Known rows, with every step that occurs:
Y > X: [ -1  -1   7  -4  13  16  -8  -6  -6   4 -18 -24  -1   1  -4  -1  -7 -14
 -10 -22  -5  24  -2  -9  11  24  -6  10  14   5 -11  -4  11]
X > Y > Z > J > G: [ 18  -1   9   1  16  -8 -14  17 -22  31 -30   6  25 -30  -1   4  15  21
   0  40  14  -4  17 -12   8  15  -7   7   5  35 -10   9 -35]
S > J: [ 20   8 -14   7   8 -10  17   0  -2 -24  -4   6  -5  -5   0  -4 -14  15
   1 -27   0   7   2   0  10  10   3  10  21 -25   3  28  15]
Z > G > J: [  2 -11  -6  15  17 -13  18 -18  26  -4  22  15  -1 -11  -8   8  18  22
   5  -1  -4   0 -16  -6 -26 -25  16 -17  -5   5 -12   7  -6]
G > W > S: [-12 -29   8  14  -7  18  -5  12   3  11  18   6  -7  -6  11  -2  -9  -7
  -7 -22   1  -9  -1  15  37 -19  18 -20   5 -14  -7  20   5]
Q > V: [ -6   6   1  -2 -14  -5  20  -1  -5  11  -1  10 -16 -10 -26  -8 -11 -24
  25 -22 -10  13   6 -10  32   8  17  16  15   1  -2  13   6]
R > X > Q > V > U: [  3  22 -19   6 -25 -12  18 -25  15  20  22   4  -8  11 -17 -22   2 -33
 -17   7 -15  21 -19   9   6   8 -21 -24 -24  11   4 -34  23]
R > X: [ 18 -21 -11 -20 -15   6  18 -22   1   2   0   1   0 -19 -11 -21   0 -20
 -10 -22 -25  23  -8   4  30   7  -9  -2  -7  13  -9   3  16]
U > T: [  7  -2   4 -10  -3  18 -10   1  -2 -13  -9   5 -20  -5 -18   3 -11  -2
   8 -15   3  -8  -3  -7 -19   7  -5  13  12   6  14   9   4]
S > W > G > J > Z: [ -6   2  -8  -5 -18 -11 -13  15  -4 -11  23   0   7 -27  37  30  21  10
  12  18   5 -33 -28 -10  -2 -20  15 -13  -4  -4 -11  39  -5]
Y > X > R: [ -2 -17  17  -8  -9  -1 -23 -12  -3  25  -7 -31 -12   9  -8  17  -3 -13
 -22 -10 -18  12   2  -8   6  16  -1 -14  -8   7  11 -15  11]
V > U > T > Q > X: [  2  29  -1   7  -1  20 -12  11  10 -10 -21 -20  -7  43   3  -9   4 -23
  -4   9   9   0  11 -10 -13  25  -5  11   3   1  17 -31   2]
R > X > Y > Z > J: [ 22 -20  -6 -18   9  -6   5   4   9  24 -34   7  34 -31  -2 -22  29  -7
 -29  22   1   2   1  -9  19  11  -1  -9  -3  23  -5 -12 -12]
G > Z: [ -7  -5   4   2 -16 -10   4  -5   2  -9  -8   3  11  -9 -16   9 -11  11
   6 -30   0  14  -7  12 -13  -5   8  19   6 -14  -1 -12   2]
S > J > Z > G: [ 46 -10  -7   6  19 -11  15 -13  -1 -13   4  -1   1 -25   5 -23  14  12
  17  14   9 -16 -10   8  -7  -7  16  22   4 -12  -3  42   9]
X > Q > T > U > V: [-60  37  -3   7   4 -10   1   2   7 -33   5   0  -5  59  -9   5 -19   0
  -6  -7   3  -1  11   4 -43 -13  -7  -8  -3  -7  14 -31  28]
Q > X > Y > Z > J > G > W > S: [ -7 -27  32  -2   6   2  -7  34 -18  54 -11   2  23 -20  32  -4  27   0
 -16  52  30 -19  29  -3  70   0  25 -15  -7   7 -15  10 -26]
Y > U > T > Q: [  4  14   5  -6  25  24 -20  13   8 -11 -23 -12  -1  46   0  12 -17   2
  14  -6  -9   4   4  -6 -34  20 -36   7  16  -8   7 -37 -25]
V > U > T: [ 10  23  -1   8 -11   8 -24  14   5 -25  -5   4 -17  11 -16   1  -3   2
 -11  -3  24  -3 -15  -3 -37  12 -13   4  12  21  14   1   6]
V > U > T > Q: [  8  35 -11  23   5  19 -31  12  13 -19  -9 -12  -4  40  -6   1  -4   0
  -6  -1  -4  -4  -6  -6 -51  12 -19   3   6  10  15 -30  -5]
Z > G: [ 27 -19  -3   3  17   3  17 -12  15 -12   7   3  -4 -36 -18  -3   4  -8
   0  -7  -3  13 -10   1   1  -9   9   4   1  17 -17  17   0]
R > X > Y > Z > J > G > W: [ 13 -37   2 -29 -17  -6 -17  -3  -3  54  -9   1  33 -34  11 -13  29  21
 -15  43  10   4   3  -3  29   1  -4 -25 -20  17 -14 -13 -21]
Z > J > G: [ 20  -9  -1   9   7  -2   8 -21 -13   9  -4   7   3 -35  -4  -7  -6  19
   2   9  -5   3  17   5   3  16   3  20   2  31  -8  33 -25]
S > J > Z > G > W: [ 26 -30  -9  -2   1  -8  -1 -12  12   3  14  -5   1 -27  17 -17  14  25
  20  18  20 -21 -15  16  -2 -20  28   3  -1 -35  -1  27   9]
G > W > S > J: [  5 -10  -2  23   0   2   5  19   3  -6  21  11  -7   4  25  -6  -6  15
 -11 -20   4 -14  -1  14  37 -17  21 -22  12 -43  -2  32  17]
Y > U: [  5  -2   7 -15  13   1   6  10  -2 -10 -13   2   1   7  -2  10 -24  -2
   6 -19   6  21  -3   7  13  23 -22   4  22   3 -11  -1 -18]
Z > J: [ 11 -13  -9  15  14  -2  16 -15  15   1 -17   8   5 -30  -4 -15  -6   1
  -6 -16  -2  -3  10   6   0  14  16  17  16  13   4  22 -15]
Z > J > G > W: [  2 -29  -1   2  -9  -2  -8 -22   2  29   7   3   4 -38   9  -5  -5  30
   8   8   7  -3  11  13   8   4  14  -1  -2   9  -5  21 -20]
W > G > Z > J: [ -5  -1   5  11  -3  -4  13  -7  12 -11 -12   6  11 -30  10  13   5   8
 -20   7   3 -13  -1   0 -31 -12  17  17  -2   5 -10  26 -18]
W > S > J > G: [ 33  14   7  23  11  -1  15  16 -39 -13  24  12 -13   3  10  -2  -5  19
  -4   1  -9  -2  12   4  34   1  -7   2   3  -3 -12  54   3]
Q > T > U: [-17  25  -4 -12  -7 -10  15  23  -5 -35  -4   8  -6  24  -1 -15  -6   4
  -7 -17 -12  11  19 -13   1  -2  18  17   4   5   6  -9   7]
R > X > Q > T: [-10   7 -18  -5  -1  -3  28 -29  -5   7   7   4  -6 -14   2  -9  -9 -27
 -15   8 -34   8  -3   7   6  -4  -5  -2 -39   4  11 -25  22]
T > Q > X > Y: [  3   3  -7  -8  14  -2  12  10 -13  13 -22 -13  10   9   9   7  12 -33
  11  -6  -8   9  28 -16  47  17 -10  -2   1 -16   7 -30 -10]

Rows:
[  4   1  -6 -10 -27 -13  -5  23   3 -39  15 -13  19 -45  13  42   3  -1
 -16  -8   6   0 -27  -9  -3 -16   9  -2  -3 -12 -19  18   7]	S > W > G > Z
[ -5  22  -1   7  -4  15  -4  -2   4  11 -10  -2 -17  30 -22   0  -6 -23
  33  -6 -27  -8  15 -23 -15   3   4  23  11 -10  16 -25  -4]	U > T > Q > V
[  2 -12  -2  15   0 -18  12 -18  19  -5 -19   9  21 -26 -10  -2  -2  22
 -11 -16   5  -2   2  16 -27  -1  21  27   9  -9   6   0 -13]	G > Z > J
[-19   3   6   3  -7   8  -1  -2 -11   9   4  10 -12   6  27  13  15   6
  24  20  -3 -33 -12 -10 -20 -19   6   0  -7   7  -9  36 -17]	W > G > J > Z
[-30   7   3  -8 -13  -2  -8   7  12 -38  -2  -4   1  56 -21 -10 -12   6
   0 -38  14  15   5   2 -20   0  -9  -5  27   1  -4  -1  21]	T > U > V
[-15  21 -20 -21  -9 -10  26 -14  12 -12  13  -2   4  31   9 -28   0  -8
 -26   1 -34  15   3   1  -9  -7  -8 -13 -35   1  15 -51  25]	R > X > Q > T > U
[-48  21 -11 -14 -12 -10  13 -17  11 -26  12   0   0  56 -11 -17  -4 -15
 -23   0 -11  10   3   7 -23 -13 -17 -18 -24  -3  12 -41  40]	R > X > Q > T > U > V
[-10  44  -3  18 -13  -2 -10  -5  13   7  12   9 -24  24 -26   1  -6 -17
   1  14  12 -12 -15  -1 -42   7 -20  -6  -3   7  26 -30  11]	X > Q > V > U > T
[-22  23 -10  16  17   0  17  -9  -6   2  -3   6 -11 -13   2  11 -23 -15
   3   1 -14   0   4   4  -7  -6   2   6 -18  -1  15 -14  10]	X > Q > T
[-16  -5  -1   4  -4  -7  -3 -12  -6  15  -2  11  -2   9   9  -6   6  18
  35  -6  -2 -19  -7   4 -15  -8  10   9   5  -6   6   7 -11]	G > J > Z
[-64  41   5   2  17   2 -14   0   4 -22  -8 -22  -1  75  -6   5  -9  -8
 -22   3   8  10   8  -6 -41   1 -14  -3  -7 -10  12 -46  38]	Y > X > Q > T > U > V
[ 16   2  15 -15  36  19  -9  24  12  15 -36 -23  20   9   0   5  34 -23
   4  49  13 -11  14 -34  -8  -1   3   3  -3  -1  -1 -44 -12]	U > T > Q > X > Y > Z > G
[-27  34 -10   2   5 -10  15   5   7 -20   6   2  -1  33   6  -9 -12   5
 -10  -7 -19   5  12  -3 -29  -7   1   0 -15  -5  19 -41  11]	X > Q > T > U
[ -5 -24   4 -11 -25   8 -17 -10 -14  24  20  -5  -7 -21   4   8 -16  20
  22  -6  -1  13   2   8  22  -1   0  -7  -6   2 -12  12  -4]	J > G > W
[-27  -4  14  -9  10   1  -7   3  -2 -26 -14   0  -5  31 -20  22 -27  -6
  11 -20  30  16  -3  11  -1  18 -33  -5  32   1 -16  11   3]	Y > U > V
[-17  51   5  14   1  11 -26   1   9  18   1 -16 -20  39 -16   5   0 -21
 -13  24  14   0 -19 -13 -42  20 -27  -3  -3   5  23 -45  20]	Y > X > Q > V > U > T
[  3 -10   3 -24  -1 -12  22  13 -19  10 -13   3  -1 -20  -2   3  10 -32
   3  -5  15   9  21 -13  64  17  -3  -2   6  -4   7   1  -2]	Q > X > Y
[  3  -1  10  -4 -21 -11  -3 -11 -24   0   7  -1  10 -10 -13  14  -9  23
  16  -6  -3  20   1   9 -10  -2  -7  23  -9   5 -11  -1  -7]	J > G > Z
[  4  11  -6  10  12  28 -17  -2   8  -6 -18 -13  -6  24  -8   0 -11  -4
  15 -13 -21  -8   6 -11 -34   4 -10  16   7  -5  14 -22  -6]	U > T > Q
[ 19  14  12  23  -7 -18  10  16 -35 -17  25  10   5  10   5   9  -2  34
  -7   1  -2  -2   8  14  13 -15   2  14  -3 -22 -10  31   4]	W > S > J > G > Z
[  0 -30  10  23   0   7  -5  -1  -7  28  22  10  -1 -23  19  -5   2  18
 -10  12   1 -17  15  19  27 -10  22 -10  -7  13 -11  39 -24]	Z > J > G > W > S
[ 22   2  -6 -36  14   6 -12  13  -4   0 -11  -5   8  38  -3  12  18 -15
  -7  15 -16   6  -3 -18  -4  14 -61 -19  -8  -4  15 -56 -26]	R > X > Y > U > T > Q
[  8   0   5 -21  14 -13   1  28 -16  -5 -12  11   4  -2  -5  25  -2  -5
   2  -7  17  18   0  -6  27  18 -40 -15  19  -1  -1 -10 -28]	X > Y > U
[  8 -41  -3  -3   0   4   1 -15  29   6  19  -3  -1 -38  -4   3   2   8
   4  -8   8   4 -17   8   5 -21  23 -19  -4  -3 -15   7   4]	Z > G > W
[ -3   9 -14   0 -14 -11  -1  17   8 -26  30   4   4 -29  28  42  13  12
 -15  -4   0 -14 -26 -20   0 -19  12 -31   0  -6 -19  33   0]	S > W > G > J
[ 10 -47   3  -9  -6   5 -12 -15  13  24  14  -9   1 -38   7 -13  12   4
  25  15  17 -15 -18  19   0 -20  25   5 -10  -3  -7  15  -5]	J > Z > G > W
[  9 -48  14  10   3  16  -9   4   5  21  27   0  -5 -26  17 -17  20  -9
  10  17  11 -29 -14  24  18 -35  29  -8 -15   0 -15  32  -4]	J > Z > G > W > S
[ -3 -24  16   9 -13  17 -12  12 -22  22  33   4 -11  -5  11   8  -8   7
   3  -2  -3  -2   6  14  41 -15   6 -15 -10   6 -16  29  -5]	J > G > W > S
[ 24   2  -7   3  -1  -6   6  -4 -16  -9 -11  -1  -4  -7  11 -21  -4  10
  27  -5   8 -14   1  11   8  10   6  30  18 -23   9  35  10]	S > J > Z
